Each row was made from one path, in order. Every step used is in the known rows, and no mark comes twice. Write each row's path.
(in the rows, 128 means zero)
Known rows:
viki/gupiza/tasegi/monof/dunak: [109 139 151 101 141 141 120 148 134 110 167 148 171 131 140  29 127  92
 121 169 142 132 130 111 164 105 135 105 159 106 138]
piduk/mitu: [125 128 131 134 121 142 127 122 135 128 124 121 121 150 126  96 136 119
 116 123 125 128 140 137 109 135 125 115 120 133 131]
monof/tasegi: [124 128 132 119 139 141 124 140 122 123 140 136 140 127 135 100 123 120
 142 149 121 131 125 124 136 116 109 114 150 113 127]
zufaro/piduk: [130 125 132 128 119 119 135 117 112 127 134 120 115 152 117 140 118 126
 111 118 141 118 114 132 114 136 165 117 111 144 142]
piduk/komoz/dunak/gupiza/viki: [135 122 132 133 137 146 143 120 122 125 133 124 105 106 120 111 120 157
 110 128 181 123 137 134 155 146 130 128 129 109 115]
zufaro/piduk/komoz: [131 119 138 130 131 131 143 106 112 131 131 118  78 154 104 152 107 129
  95 123 148 113 113 135 100 156 189 125 115 144 133]
gupiza/tasegi/monof/dunak/komoz: [120 125 151 115 159 129 123 150 133 121 149 128 104 138 131  34  99  90
 102 154 191 130 111 101 129 131 121 111 139 123 130]
viki/gupiza/dunak: [127 138 131 114 109 128 131 135 132 126 139 145 147 118 131  85 134 120
 117 130 112 124 138 120 155 134 142 138 131 111 137]
viki/gupiza/dunak/zufaro: [127 119 119 108 118 122 131 126 124 127 132 150 145 127 122 108 121 137
 104 128 118 120 122 114 136 134 143 127 118 119 146]
monof/tasegi/gupiza: [120 132 152 117 146 145 117 151 125 113 159 133 154 109 139  85 127 122
 137 140 139 135 132 123 148 113 108  97 164 107 122]
dunak/komoz/piduk/mitu: [128 119  81 147 134 149 142 122 140 125  92 101  76 150 119  57 112 122
  93 114 183 105 125 133  56 139 120 119  92 142 129]
tasegi/monof/dunak/komoz/piduk: [127 114 110 134 149 158 138 142 124 112 115 105  67 151 120  41  80 105
  89 130 178  99 119 114 104 123 127 129  98 137 132]
gupiza/tasegi/monof/dunak/komoz/piduk: [118 126 101 122 158 147 135 146 131 119 130 107  93 140 133   4  90  99
  99 144 202 115 111 104 107 127 128 110 117 125 131]
viki/gupiza: [121 134 129 119 127 123 127 128 133 114 135 145 158 120 129 109 140 122
 130 148 119 124 131 130 134 113 134 131 140 118 136]
komoz/dunak/zufaro: [133 103 121 124 145 135 133 113 125 117 116 129 111 130 127 166 104 168
 103 109 144 120 112 117 135 136 130 125 117 121 150]
viki/gupiza/tasegi: [112 145 117 107 135 113 126 134 141 124 149 147 187 111 141  74 151 116
 142 159 140 141 126 119 136 118 136 113 163 106 133]
dunak/gupiza: [128 130 125 129 133 120 132 126 123 118 131 118 147 124 133 122 128 143
 119 142 157 119 136 136 127 131 113 125 131 119 121]
dunak/komoz: [133 119 126 131 142 109 131 129 131 126 117 124  95 126 120 115 113 123
 109 133 171 119 114 120 101 140 124 135 121 139 126]
gupiza/tasegi/monof/dunak/zufaro/piduk: [116 111 144 105 146 132 127 127 106 122 161 130 123 173 122  81  91 112
  92 137 168 123  94 108 125 131 167  84 118 139 157]
viki/gupiza/dunak/zufaro/piduk: [129 115 121 110 111 116 140 115 108 126 140 143 129 150 112 119 111 135
  85 118 134 109 108 118 124 144 178 117 100 136 159]
komoz/dunak/gupiza/viki: [134 129 119 132 125 134 135 130 120 119 136 126 146 102 135 101 130 152
 124 124 164 124 138 131 170 125 107 117 124 106 123]
viki/gupiza/dunak/komoz/piduk/zufaro: [135 118  93 126 126 161 143 123 131 135 104 122  82 126 113  76 105 125
  69 107 158  95 125 113  88 147 150 150  87 113 140]
komoz/piduk/zufaro: [131 117  92 135 129 178 135 115 123 140 103 113  94 139 121 135 114 139
 101  99 128 110 130 129  86 131 141 134  90 119 133]
mitu/piduk/komoz: [121 120 146 132 126 147 139 106 115 134 105 129  65 150 111 129 115 126
 107 114 142 135 122 131 100 157 145 124 114 137 137]
monof/dunak/gupiza/viki: [130 127 129 139 114 146 124 144 117 120 145 137 122 125 132  78 129 132
 120 137 138 114 142 129 167 127 120 111 110 120 117]
zufaro/piduk/komoz/dunak/gupiza/tasegi: [128 126 134 119 154 129 149 102 113 121 141 104 108 135 130 120 107 164
  82 133 210 116 112 128 128 167 176 108 140 111 137]
tasegi/gupiza/dunak/komoz/piduk/mitu: [131 126 102 139 124 156 139 138 141 128 117  97  78 126 122  12 110 125
  74  88 193 111 137 120  90 158 124 109  96 132 125]
gupiza/dunak/zufaro/piduk/komoz: [136 104 131 120 126 131 148 104 104 143 129 124  60 162  98 152  86 146
  71 103 151 110 103 119 102 176 197 124  91 149 143]
gupiza/tasegi/monof/dunak: [115 133 154 110 145 148 119 147 129 123 162 130 139 140 140  49 113  99
 121 152 148 137 125 108 157 120 125 102 145 114 132]

Write each row's path:
[135  99 126 124 133 129 140 101 108 119 123 120  99 155 118 171  94 166
  82  99 153 109  96 122 121 142 168 111 100 137 164] : komoz/dunak/zufaro/piduk
[125 115 149 130 115 164 128 105 114 142 101 133  82 156 116 155 121 121
 100  93 118 133 123 126  98 144 128 121  95 126 152] : mitu/piduk/zufaro
[136 116 142 130 146 152 140 111 131 121 118 120  73 125 121 153 105 157
  98 115 147 118 126 127 140 152 151 143 132 114 131] : piduk/komoz/dunak
[134  91 142 132 138 152 136 105 102 121 128 131  37 178 103 167  80 153
  65 118 135  93 102 122 107 162 201 117  88 153 150] : monof/dunak/zufaro/piduk/komoz
[131 127 154 115 144 132 125 159 127 123 154 130 109 103 130  42 105 115
 102 127 178 126 122 106 142 145 108 109 146 110 120] : monof/tasegi/gupiza/dunak/komoz
[127 136 116 131 120 123 130 137 120 132 140 131 157 108 127  89 142 126
 138 140 160 129 138 137 143 119 108 112 125 122 111] : dunak/gupiza/viki
[119 140 116 116 145 109 130 130 129 127 144 121 174 114 146  86 139 134
 128 155 182 135 130 126 131 135 117 110 152 108 121] : dunak/gupiza/tasegi
[124 122 165 123 134 155 122 143 122 113 146 129 111 150 128  84 103 104
 112 138 126 122 134 119 153 116 128 120 125 125 133] : tasegi/monof/dunak
[105 148 140  95 147 115 126 141 136 121 164 142 209 117 135  38 139  86
 142 175 156 150 126 119 137  97 124 107 172 103 131] : viki/gupiza/tasegi/monof
[124 123 161 125 142 148 126 140 116 104 149 119 131 146 133  76 104 121
 103 151 155 111 140 127 153 118 115 116 127 116 127] : tasegi/monof/dunak/gupiza
[134 108 153 116 131 135 140 115 107 134 147 123  74 140  99 128  90 148
  64  95 174 114 109 119 117 175 193 105 106 143 140] : tasegi/gupiza/dunak/zufaro/piduk/komoz
[134 123 131 131 139 135 137 119 124 108 126 111 133 118 139 134 117 164
 105 125 166 113 134 130 152 136 112 128 133 104 133] : komoz/dunak/gupiza
[124 103 154 117 145 149 124 135 115 115 139 136 111 160 119 107  90 119
 101 135 131 115 119 113 135 117 130 112 109 134 143] : tasegi/monof/dunak/zufaro
[128 107 158 108 142 148 136 128 102 128 158 129  87 141 109 104  85 140
  77 114 163 117 107 115 124 163 177  91 128 127 138] : monof/tasegi/gupiza/dunak/zufaro/piduk/komoz
[128 116 150 133 136 151 148  95 111 114 102 110  69 137 124 139 104 162
  85 112 178 119 127 134 125 164 130 123 119 110 142] : mitu/piduk/komoz/dunak/gupiza
[130 129  77 127 124 133 147 133 133 123 108 122 101 116 122  43 112 123
  93 123 171 102 123 115 105 139 143 140 102 122 134] : viki/gupiza/dunak/komoz/piduk
[137 113 140 131 142 138 153  97 108 111 127 102  81 145 116 155  96 169
  73 119 187 100 120 139 125 164 174 126 119 120 138] : zufaro/piduk/komoz/dunak/gupiza
[138 112 145 131 139 145 147 100 114 122 127 111  60 147 111 163  94 156
  82 105 158 108 111 131 127 160 186 129 116 130 144] : zufaro/piduk/komoz/dunak
[130 109 132 111 122 129 147 104 109 129 134 141  91 152  99 131  99 139
  69 123 144 105 107 121 110 163 205 124 104 137 150] : viki/gupiza/dunak/zufaro/piduk/komoz
[111 129 161 109 157 148 146 107 115 119 131 110 117 136 129  65 104 127
  97 140 216 146 120 123 127 148 119 102 153  97 138] : mitu/piduk/komoz/dunak/gupiza/tasegi/monof
[135 108  91 138 144 160 139 117 127 138  92 109  62 139 110 121  99 132
  84 106 167 101 116 121  60 141 137 144  83 130 131] : dunak/komoz/piduk/zufaro
[121 127 153 107 164 128 150 109 111 118 157  99 129 142 123  86  94 132
  85 147 229 125 114 127 128 148 162 100 151 106 135] : zufaro/piduk/komoz/dunak/gupiza/tasegi/monof
[126  99 154 118 135 141 130 122 100 112 145 127  96 184 111 119  80 118
  82 125 145 106 104 118 121 124 166 101  93 150 156] : tasegi/monof/dunak/zufaro/piduk
[127  93 164 118 146 152 138 113 100 117 142 126  58 186  97 132  68 124
  65 132 156 102 103 121 107 145 190 109  97 153 148] : tasegi/monof/dunak/zufaro/piduk/komoz
[125 135 156 112 128 148 121 157 123 124 167 131 142 105 139  55 119 122
 124 122 136 134 136 113 169 132 113  99 155 101 123] : monof/tasegi/gupiza/dunak
[137 119 131 134 127 138 150 109 106 124 139 116  94 129 111 128 110 154
  91 117 189 110 122 139 141 153 168 116 111 124 128] : zufaro/piduk/komoz/dunak/gupiza/viki
[134 116 117 123 145 182 133 146 123 135 129 113  76 117 123  53  92 126
  77  98 177 106 124 107 103 149 123 114 108 103 129] : monof/tasegi/gupiza/dunak/komoz/piduk/zufaro
[129 127 104 125 144 152 136 157 127 121 133 109  97 108 132  16  97 124
 100 115 193 112 122 108 117 138 115 106 126 111 123] : monof/tasegi/gupiza/dunak/komoz/piduk
[123 129 148 126 124 148 124 151 113 118 160 132 144 132 127  46 117 105
 123 150 155 121 143 127 171 108 107 107 120 118 117] : tasegi/monof/dunak/gupiza/viki
